Every row comes from one small tree of marks. The marks that hang from a mark follow it in brackets, in alphabetical order. Every link used is in the known rows. Which tree was each row made from?
In the rows, 128 means zero.
Known rows
F[B[U] D]: [113 163 140 148 165 115 127 119 162 179 162 130 141 119 162 147 177 150
 100 189 114 108  89 104 155 178 122 167 118 134 154 102  99  86 108 166
 176]
M[D[E F] S]: [116  97 100 154 153 143 120 134 137  64  80  99 153 177 134 134  70 151
 145 101 114  98 109 191  88 126  58 126 143 154 107 157 157 182 205 129
 154]
B[F N]: [120 140 172 126 106 135 124 152  89 148 152 159 112 101 162 128 118 110
 122  93 120 121 128 138 139 120 159 143 134 127 125 101 148 168 131 128
 140]
M[D[E[S] F]]: [ 98 115  81 141 127 143  99 131 107  69  93  98 156 155 151 144  26 152
 139 140 115 123 137 176 122 135  61 144 114 126 104 153 136 173 178 112
 125]
B[N U]: [134 139 162 122 125 123 110 137  94 184 135 153 143 104 171 133 149 131
  91 120 140 146  56 122 130 146 152 154 118 114 123 100 118 134  87 109
 145]
E[D[F[B]]]: [135 127 105 175 136 174 111 108 167  97 180 131 158 136 131  97 110 144
 153 140 105 102 140 102 113 148 118 165 108 150 147 132 120 119 161 109
  98]
L[T]: [134 160 130 156 158  98 106 121 121 134 126 109 100 122  94 148 119 162
 114 105 105 158 130 118 104  78 179  98 120 121 133 125 156 141 134 139
 142]
U[K]: [117 147  85 134 165 127  97 137 126 129 134 134 146 121  87 137 125 147
 103 113 135 126 142 119 123 124 162  78 190 119 124  98 119 102 153 129
 133]
D[E[S] M]: [105  88 106 113 114 136 113 121  80 132 102 116 100 153 138 129  54 124
 135 124 158 157 166 183 113 104  99 100  92  84  94 183 147 146 112  98
 142]
D[M]: [132 118 116 152 145 145 113 139 109 156 118 125 104 141 108 106 114 111
 138  99 137 130 167 155 100 118 128  88 131 112 109 156 162 134 112 108
 139]
F[B[N U] D[M]]: [ 91 120 133 152 144 125 130 119 120 204 159 138 127 126 205 110 176 122
  97 141 134 135  65 127 155 202 118 175 103 146  97 161 124  87  54 133
 168]
S[M[D[F]]]: [135 129  91 171 152 154  81 144 115 108  79 125 159 124 110 111  91 142
 119 118  99 115 139 134 127 134  65 111 156 143 129 139 164 155 141 118
 107]
K[N U[B]]: [212 133 125 104 127 143 168 129 111 139 106 159 139  79  80 139 145  68
 147 177 143 170 124 107 110 106 114 106 152  73 139 100 109 106 164 104
  78]
Q[K[N U[B[F]]]]: [174 131 172  86 113 159 149 166 113 125 132 176 135  42  94 156 134  39
 155 155 148 165 129 131 140  88 109 123 120 139 113  72  95  92 162 106
  65]
M[D[F[B[U]]] S]: [113 129 133 173 180 158 111 103 178 137 112 103 201 177 155 133 119 116
 130 157 100  70  73 163 109 186  96 172 145 190 120 135 134 150 175 148
 155]
Q[K[N[B] U Y]]: [182 131 147  90  88 157 169 181 150 109 112 115 138  68  45 128 164  72
 128 118 152 173 115 128 111  99 173 127 151  87 103  64 127 102 174  46
  33]
L[F[D] T]: [157 171 145 122 147  69 105 101 134 110 133 100 102 134  92 126 159 171
  80 112  97 158 132 105 127 107 138  91 106 132 139 138 139 117 135 175
 152]
B[F N[K]]: [116 163 158 124 115 135 135 151  99 149 164 159 103 100 164 140 117 124
 143 100 128 121 118 101 152 111 176 141 167 160 108  89 141 170  75 144
 105]
S[M[D[E F]]]: [127 100  81 150 137 127  87 156 111  92  58 132 137 128 136 134  73 172
 117  97 125 142 122 146 111 119  47 132 118 135 142 165 149 158 124  92
 125]
L[F[B[N U]] T]: [144 161 185 123 140  81 108  81 130 199 134 116 155 122 174 138 176 143
  59 100 115 176  47  91 122 128 194 165  67 166 141 150 138 113  64 124
 166]
M[S[E[D[F[B]]]]]: [116  91  99 172 163 147 139  99 168  78 127 140 170 199 123 130 100 138
 163 125  88  97 108 129 118 131 101 149 110 140 128 145 107 175 186 155
 111]
Q[K[U Y]]: [137 120 154 107 128 127 131 168 134  80 137 114 122  59  96 147 129 106
 125 106 140 149 135 125 115 119 157 115 127 112 140  85 151  74 193  77
  77]
F[D[M]]: [114 124 101 154 145 132 117 139 117 135 136 118  92 137 117 103 137 133
 130 122 125 120 161 143 132 147  93  99 139 109 103 153 147 115 116 147
 148]
T[L[F[B D[M]]]]: [116 108 145 137 114 121 133  83 168 148 138  86 135 145 103  59 180 120
 133 152 154 103 187 104 107 170 101 141 101 154 159 187 146  70 110 183
 153]
M[D[E F]]: [122 114  79 160 142 132 105 158 131  78  92 106 144 140 149 132  67 163
 141 100 124 119 124 162  98 129  65 147 117 144 131 147 147 163 162  99
 147]
T[L[F[B[N]]]]: [124 126 185 129 103 126 143  73 139 160 134 108 187 107 124  75 180 131
 103 123 155 123 137  76  99 139 148 181  97 152 170 152 147 100 124 157
 147]
E[D]: [149 129 120 150 124 147 113 141 131 110 187 150 130 117 107 101 123 143
 141 136  96 131 120 102  97 127 129 113 111  98 134  98 137 120 148 117
 118]
Q[K]: [112 143 156 137 166 150  89 158 127 123 144 126 148  78  88 150 135 138
  94 102 136 140 137 130 119 102 124 120 107 146 110 100 143  90 152 130
 130]
K[Q]: [121 147 132 139 143 145 131 150 120 113 118 145 134 117 117 163 142 119
 142 129 103  96 146 148 146 108 146 122 162 115 138 128 143 139 142  98
 126]
E[S]: [116 146 130 124 137 153 109 107  95 127 133 115 139 129 106 139  83 125
 119 166 118 128 167 141 134 115 128 106 136  80 111 115 135 152 165 139
 127]
U[K[Q]]: [100 138  80 125 151 138 115 143 120 111 128 152 146 121 104 166 140 128
 127 112 118 103 141 143 159 114 171  87 217 137 123 115 109  97 146  95
 122]
B[F N U[K]]: [109 128 131  95 112 116  97 151 100 180 158 176 134 111 185 133 133 112
 102 102 141 118  57 132 161 150 191 120 166 152 118  72  79 120  89 120
 136]
D[E F M[S]]: [125  56  99 132 129 152 123 123 121  90  71 101 109 200 129 112  64 129
 153  72 168 107 156 207  86 111  89  93 135 141  99 207 139 178 153 108
 125]
L[F[B D] T]: [138 186 151 145 168  79 119  83 166 132 148  94 123 136 104 135 169 175
  71 131  89 151 137  86 135 125 150 131  89 156 154 153 147  96 132 179
 170]
F[B[N] D[E]]: [ 83 135 129 143 139 108 156 121 115 140 139 143 119  99 193 151 150 185
  77 121 126 153  95 105 148 148  96 200  92 115 131 147 131 107 120 143
 189]
M[D]: [127 159 118 175 166 136 107 159 125 119 126 118 151 116 114 135 119 134
 122 124  88 120 125 133 102 137  97 125 140 128 120 105 179 135 164 133
 162]
S[E[D[F[B] M]]]: [118  75  58 186 135 145 122 130 149 106 129 143 141 183 147 109  92 125
 178 100 106 124 136 132 121 142  94 147  82 145 116 187 117 153 106 108
 101]
N[K]: [135 174 122 140 156 131 127 141 135 136 149 127 123 113 101 143 121 145
 139 130 134 125 141  89 123 109 158 109 171 140 130  92 141 133  97 151
 111]
K[N[B[F]] Q Y]: [162 144 133 103  37 159 190 172 139 129 111 142 107 124 108 139 155  42
 176 128 110  99 159 155 157  82 219 134 200  99 127  69  97 186 156  57
  57]
T[L[F[B[U] D]]]: [129 130 175 107 115  93 125  75 189 160 155 106 163 129 132  90 204 142
 107 200 151  99 103  78 124 181 120 172  91 153 198 120  92  59  96 195
 162]
K[Q U]: [144 123 151 102 139 147 148 156 110  86 120 161 127  98 108 170 138 101
 168 140  99 104 120 158 146 121 151 111 174  98 157 134 164 117 147  61
 101]
B[F]: [133 141 157 133 123 135 113 153 117 133 143 149 103 116 124 135 113 114
 140 120 106 104 161 141 132 109 153 114 135 117 147  84 141 165 143 137
 138]
D[E[S] F[B[U]]]: [105 105 117 118 124 132 111  87 136 141 107 109 161 152 196 163  63 146
 116 183 156 122 109 150 146 143 111 181  85 138 143 149  78 141 108 105
 133]
N[B[F] K[Y]]: [145 166 138  93  67 131 170 164 157 116 149 121  93 127 102 113 127 104
 183 122 152 105 171  99 141  88 219 115 185 142 125  54 116 178  98 112
  73]
L[F[D]]: [164 158 147 111 145 106 113 116 140 111 141 117 128 129  99 109 161 146
  76 129 114 122 154 111 131 145 106 103 126 108 154 120 129 112 151 166
 148]

Write each row's tree
[136 147 141  98 147 141 154 155 122  89 135 158 120  94 106 181 139 111
 187 137 111 104 107 121 158 116 169 115 210 138 140 120 161 117  89  85
  69]	N[K[Q U]]
[114 112 150 112 106  89 149  82 179 111 125 105 137 118 126 101 171 177
 110 158 157 118 153  85 110 140  92 175  68 141 201 154 116  77 132 185
 180]	T[L[F[B D[E]]]]
[120 179 160 141 151  79 130  81 127 145 149 108 133 118 143 130 186 173
  52 104  98 168 102  81 144 142 157 159  86 158 122 167 149  98 116 176
 162]	L[F[B[N] D] T]
[125 119 188  71 111 150 136 167  78 102 144 187 134  27 142 147 133  77
 143 112 159 159 109 134 154 114 113 138  90 159 104  94 118  82 133 103
  92]	Q[K[U[B[F N]]]]
[123  85 110 146 173 120 139 139 110 131  59 138 122 198 100 145 106 111
 148  82 126 125 131 178 110 110 112  73 133 101  89 169 150 191 138 159
 152]	D[M[S[E]]]
[108 151 157 120 144 156 182 144 119 122 150 168 154  74 167 181 162 109
 161 136 109 118  74  96 167 144 181 183 187 164 125 143 169  97  71  75
  88]	F[B[N[K[Q U]]]]
[126  71 121  92  77  92 128 112 139 110 105  94 101 149 109  65 147 149
 140 110 179 133 159 134  95 134  75 115  76 127 160 183 129  91  95 160
 159]	T[L[F[D[E M]]]]
[140 127 155 101 101 105 121  93 161 105 141 100 136 127  74  80 175 147
 124 153 145 107 160  90 111 142 102 118 120 129 177 122 115  92 147 200
 141]	T[L[F[D]]]
[ 99  84 121 127 147 104 146 150 123 116  99 156  82 199 135 142 115 106
 164 108  97  95 132 184 157 135  90  88 142 117  87 143 131 195 140 201
 164]	B[F[D[M[S[E]]]]]
[156 147 134 120  89 166 157 165 154 133 115 102 143  86  59 122 165  89
 100 106 161 168 140 121 114  84 171 134 145 109  88  60 105 120 174  80
  59]	Q[K[N[B] Y]]
[192 118 102  95  82 143 197 130 126 101  95 151 123  81 111 165 161  28
 179 175 133 142 151 113 139  99 157 115 191  74 153  98  90 103 191  52
  35]	K[N Q U[B] Y]
[107 148 104 138 181 119 102 117 153 183 150 138 177 123 142 154 155 137
  91 159 141 115  89 104 143 158 181 132 160 148 145  96  86  69 107 128
 162]	F[B[U[K]]]
[110 100 121 105 116 124 106 109  64 136  78 144 118 109 126 149  71 163
  90 146 145 169 148 139 147  82  92 103 103  65 130 145 135 151 108 112
 121]	D[E[S[M]]]
[100  80 108 131 145 117 144 127 121 109  99 120  88 180 128 121 116 151
 137 104 141 126 124 181 113 130  68  92 128 109  95 183 142 139 145 155
 172]	F[D[E M[S]]]
[120  79  76 142  97 189  89 104 100  86 165 112 120 175 127  72  46 100
 181 139 116 116 167 169 113 147  96  99 115 122  74 169 120 148 136  94
  59]	E[D[F M] S]
[104 177 138 162 155 141 153 118 125 170 161 136 155  93 156 143 146 148
 110 127 135 140 108  65 142 133 172 176 154 163 113 122 155 121  77 141
 135]	F[B[N[K]]]
[158 134 107 144  82 144 161 137 134 137 111 124 119 117 115 160 152  67
 135 138  98 117 154 120 132  96 187 132 200  77 139  97 111 143 189  74
  67]	K[N Q Y]
[133  81  78 152 138 120 124 161 114 112 130 170 107 165 118 114 108 125
 168  94 102 152 117 129 108 121 107 101  90  92 104 146 138 151  93 112
 124]	S[E[D[M]]]
[ 90 107 132  83  95 105 113 125  76 116 109 162  76 115 156 147  77 159
 115 171 116 136 150 142 195 108  79 112 110  87 130 125 108 150 109 157
 132]	B[F[D[E[S[M]]]]]
[122 137 152  99  66 102 141 147 121 171 165 144  98 104 209 140 127 101
 146 112 146 122  77  85 147 133 222 155 164 152 136  44  98 154  64 114
  90]	B[F N[K[Y]] U]
[ 89 121 146 114  92  92 142 159  91 120 146 164  75 103 196 143 120 166
 112 100 122 134 102 137 158 129 105 163 106 110 124 114 119 151 120 144
 167]	B[F[D[E]] N]
[163 143  84 126 140 120 102 136 135 200 129 143 154 130 113 142 160 104
  89 146 137 149  67 115 124 132 174 107 195 109 119  70  61  97 120 117
 104]	B[U[K[N]]]
[175 143 104  88 111 110 177 120 138  91 129 128 111  80 107 137 126  96
 190 168 178 149 160  62 122 104 160  90 176 119 153  81 103  99 130 113
  58]	N[K[U[B] Y]]
[121 130 138 111  98 147 146 178 122 129 138 136  82 148 107  84 141 104
 172 120 135 101 165 175 153 136 122 106 138 131  91 126 129 161  84 127
 132]	N[B[F[D[M]]]]
[117 114 147  91 102  82 120 165 130 139 147 166  79 125 198 158 125 154
 129 151 122 109  75 147 157 140 111 149  95 116 159  82  78 137  88 149
 178]	B[F[D[E]] U]
[124 138 164 130 118 111 133  77 184 130 147  94 157 123  93  89 189 148
 111 180 139  98 168  69 119 156 110 160 105 146 187 141 126  70 143 205
 161]	T[L[F[B D]]]
[ 84  95  87 112 114 115 122 119  83 117 121 106  83 158 149 125  76 146
 128 149 140 148 158 167 145 134  65 106  99  83  89 179 131 126 115 140
 150]	F[D[E[S] M]]
[143 178 164 123 159  64 109  82 166 164 155 102 133 138 147 147 187 165
  68 153 103 150  80  88 139 151 160 144  76 163 164 137 116  85  89 171
 176]	L[F[B[U] D] T]
[154 177 161 147 163  97 110  79 154 148 126  97 141 136 101 141 156 149
  84 109 102 158 147  92 106  96 185 125  85 157 158 158 163 120 132 138
 163]	L[F[B] T]
[186 150 117 128  76 147 170 144 150 151 105 101 124 126  67 109 156  86
 124 128 145 150 150 113 104  94 189 122 178  57 120  72 104 170 165  86
  71]	K[N[B] Y]
[133 113 192 109  96 114 130  80 149 195 134 120 188 107 159  86 191 122
  96 140 166 130  74  82 106 163 158 194  82 163 175 129 114  87  77 150
 156]	T[L[F[B[N U]]]]
[ 83 123  90 165 140 151 111 110 131  89 106  85 176 152 169 153  42 151
 132 162 114 115 145 158 128 149  70 187  99 151 113 168 144 151 171 116
 151]	M[D[E[S] F[B]]]
[153 173 143  87 131 131 139 154 147 167 138 132 145 126 100 125 158 147
 149 149 171 127  74 109 139 120 178 124 159 151 118  71 100 153  19 118
 105]	N[B[U] K]
[113  73  93 172 173 151 144 105 146 123  60 112 158 215 126 141  92 111
 157  94 129  96 154 172 124 132 102 124 129 155 103 201 137 191 147 155
 131]	D[F[B] M[S[E]]]
[131 145 149 108 102 139 143 134  81 144 134 181 118  82 159 125 122  94
 141 124 151 148 148 117 147 108 126 131 113 139 121  95  98 148 124 135
 132]	U[B[F N]]
[116  75 125 131 145 137 137 129 103 124  81 121 102 177 123 125  93 131
 144  88 149 130 138 190  82 101  99  91 122 105 104 183 161 158 140 115
 166]	D[E M[S]]
[153 128 136  94 124  83 126 128 132 102 121 122 112 124 125 128 139 177
  84 115 133 149 138 120 124 127  81 114  90  99 163 141 119 114 135 148
 174]	L[F[D[E]]]
[125 144 164 103 121  99 110 157 137 158 167 157  94 119 169 136 143 125
 129 167 105  90  93 137 168 158 128 137 129 122 151  67  89 134 104 169
 154]	B[F[D] U]
[138  74  96 157 129 186 110 106 133  79 148 115 127 203 103  59  90 102
 185  93 118  91 139 176  78 140  94  83 139 143  81 182 138 156 169 113
  83]	E[D[F M[S]]]
[103  99  94 135 130 108 128 149 114 122 118 125  69 142 146 127 117 166
 132 102 148 145 145 160 120 131  73 109 108 102 113 170 136 115 103 126
 170]	F[D[E M]]
[101  87  88 165 117 200 102  80 129 109 177 105 149 174 144  73  60 101
 165 163 110 107 170 143 122 163 101 141  98 143  90 190 124 125 140  97
  74]	E[D[F[B] M] S]
[129 152 128 151 159  90 114  89 149 147 136  85 100 162 118 109 165 144
  87 107 106 152 159 111 128 130 143 112  84 166 121 205 162  95  94 164
 165]	L[F[B D[M]] T]
